Known rows, with every way that one mark hangs from another:
(nabi feto (rakede (lesod zamir))): [  0  -3   8   7 -11   0  11  -1  -3  13   1   5 -12   3  -6   1   0  -3
   3   1  12]
(kika (zamir lesod)): [  2  -1  16   2  32  12   1   5   2  -6   3 -18 -10  10 -14 -15   3  11
  -3   5 -17]
(kika zamir): [  5  -5   9  -3  14  14  -1  14   0  -8   2 -12  -7  14  -7 -31  10  12
   6   1 -28]
(doso (lesod (rakede nabi))): [  1  -1  -1   0  23 -11 -10  -9  20 -13  -5   8   9  -8   5 -10  -9   2
  -6   0 -12]
(numev (gavapum (rakede (lesod doso zamir) nabi))): [  2   5  10  -3 -21   4   5  -2  -2   6   4   6 -11   7   9   6  11  -7
   4  10  -5]
(numev (gavapum (rakede nabi))): [  8   0  14   9  -4  20   2   0   3   6  -1   6  -8   2  13 -15   8  27
   5   5   0]
(gavapum (rakede (lesod doso) (nabi feto))): [ -3   8   0  -1 -17   5  13   9  -1   2   8  -1   4   1   8  19  14   9
   7   5  -2]
(nabi feto (rakede (lesod doso (zamir kika)))): [ -8   0 -14   1 -15   6   6   4 -16   0  -4  -5   2   1  -3  24  -5 -12
   9   0   1]
(gavapum (rakede (lesod doso zamir) (nabi feto))): [  3  10   3  -4 -28  -8  18   2  -4  14  10   8  -4   0   0  18  17  -2
   4   4  11]
(zamir (lesod doso (rakede (nabi feto)))): [  3  14  14  -2  11  -8  -5  -6   9   7   6  -7  15  -8   9  13  -2 -10
  -6  -3  29]
(lesod doso (rakede (nabi feto)) (zamir kika)): [  6  12 -13  -7 -17  -9  -2  -2 -10   8   3   3  11  -9   3  11   3 -16
   0 -10  29]
(lesod doso (rakede (nabi feto)) zamir): [ 13  10  11 -12 -17 -19   0  -4   2  21   7   8   8  -5   9  -5   7 -23
   0 -10  33]
(numev (gavapum (rakede (lesod zamir) (nabi feto)))): [  9   8   6   2 -28  13  17  -7  -3  11  13  14 -17   5   4  14  19  14
  -8   7  35]
(rakede (lesod doso) nabi): [ -4  -5   0  -9   4   4  -2   8   4  -8   6 -16   6   5   9  -7   3  -5
   2   5 -38]
(nabi feto (rakede (lesod doso))): [ -9  -3   9   1  -4   9   3   9  -1  -2  -2 -10   7   6  11   8  -3  -6
  13   3  -9]
(zamir kika lesod): [ -6 -13 -10   6  40  18  -7   2  -6  -8  -7 -22   9   1 -11   0 -13  22
  -3  -2  -8]
(feto (nabi rakede)): [  0 -10  15  10 -10   6  -9   6   4   7 -13  -1  -2   1  15 -32 -22   3
   6  -4 -10]
(feto (nabi (rakede (lesod doso zamir)))): [ -7  -5  10  -3 -26 -10  -5   3   0   6  -7   0  -8   4  10 -11 -20 -28
   5   1 -17]
(lesod doso (rakede nabi)): [  1   1   8  -5   6 -12 -14   5   8   0  -3  -4  13  -5  13 -20  -2 -14
   8  -4 -17]
(numev (gavapum (rakede lesod))): [ -8 -13   6   7   9  24  -2   7   1 -13  -3  -1  -7  12   5  -6   8  24
   5  10 -14]
(doso (lesod (rakede (nabi feto)) (zamir kika))): [  6   8 -22  -3   0 -10   1 -16   2  -5   0  16   8 -13  -5  21  -5  -1
 -14  -7  31]
(doso (lesod (rakede nabi) zamir)): [  7   0   4  -4  12 -24  -5 -16  16   1  -3  18   1  -9  -2 -13  -8 -11
  -9  -2   1]
(doso (lesod (zamir kika))): [  1 -18 -18 -10  24   4  -2  -8  -2  -7  -9   2   9   2 -12  -3 -12  10
  -4  -5 -11]

Rows:
[ -2 -10 -16   2  13  -8 -12   3  -9  -1  -9   1   3  -4 -15 -17  -5   0
   2 -10   0]
(lesod rakede (zamir kika))
[  3   7   3   7 -18  26  12  -1   0  -3  11   6  -8   6  12  16  18  25
  -5   9  20]
(numev (gavapum (rakede lesod (nabi feto))))
[-6 -5  5 11  1 13  6  6  1  0 -2 -5 -3  4  2  4 -2  9  6  3 -1]
(nabi feto (rakede lesod))
[ -5 -10 -19  -4  25 -11 -12  -9   2 -16 -13   9  10  -6 -13   0 -13  -1
  -4  -6  -4]
(doso (lesod rakede (zamir kika)))
[ -9  -6  17  -2  36 -10 -18   1   9  -3  -8 -14  16   0   2  -7 -11 -12
   5  -3  -6]
(zamir (lesod doso rakede))
[  1   5 -13  -3  -5 -15 -10   0  -8   3  -4  -1   8  -9  -1  -6  -5 -18
   4  -8  -6]
(lesod doso (rakede nabi) (zamir kika))
[  8   4   1 -17 -19  -3  11  -1  -1  13  16  -2   1   5   5   7  11 -15
  -5   0  14]
(rakede (lesod doso zamir) (nabi feto))
[ -1  21  17   3  16 -10  -9   1   7 -10   4 -12  -5  -4  -5  -1   1 -16
  -2   6 -16]
(kika (zamir (lesod doso (rakede nabi))))
[ 13   8   2  -7   0 -20   3 -18  14   7   4  22   4  -8   2   4   0 -10
 -13  -6  35]
(doso (lesod (rakede (nabi feto)) zamir))
[-11 -10   3  12 -10   7  -8   7   4  -8  -7  -6  -9   3   9 -14 -21   0
   1   3 -27]
(feto (nabi (rakede lesod)))
[-12  -6 -17  14 -22   5  -5   2 -12  -7  -9  -1 -14  -2  -4   0 -21  -4
  -3  -1 -14]
(feto (nabi (rakede (lesod (zamir kika)))))
[  1 -14 -11 -14   6   3  -5   7 -13   5  -7 -11  13   6  -3 -12  -4  -5
  10  -8 -14]
(lesod doso (zamir kika))
[ -4  14 -10   2  12   2  -7  -4  -4  -5   2 -12  18 -12   3  30  -6  -4
  -7  -4  27]
(zamir kika (lesod doso (rakede (nabi feto))))
[  7  25  12   9   8  -1   4  -4   6  -4  13  -4 -11  -5 -10   9  11   1
 -13   3  26]
(kika (zamir (lesod (rakede (nabi feto)))))
[  1 -13   5  -8  24 -21 -10 -11  14  -3  -9  15   6  -1  -6 -17  -9  -9
  -3  -5  -1]
(doso (lesod rakede zamir))
[ -6 -12   1   5   1  -8   8   6  -3   4  -3   6 -13   5 -16  -8  10  14
   7   4 -16]
(gavapum (rakede (lesod zamir)))
[  0   9   7  -4 -21  22   9   2  -1  -2  11   1   3   8  20  20  16   8
   2  10  13]
(numev (gavapum (rakede (lesod doso) (nabi feto))))
[  6   8   0   6 -23  -5  21  -1  -3  15  11  14 -15  -2 -10  15  19  14
  -3   3  18]
(gavapum (rakede (lesod zamir) (nabi feto)))
[ -7 -16 -24  -2  10   8  -1   5 -12  -8  -2 -10  -2   7 -17  -1  -1   7
  -3  -1 -21]
(rakede (lesod (zamir kika)))
[ -6   2 -24  13 -12  -1  11   3 -12  -3  -1   4 -17  -8 -20  13   7  18
   0   5 -21]
(gavapum (rakede (lesod (zamir kika)) nabi))
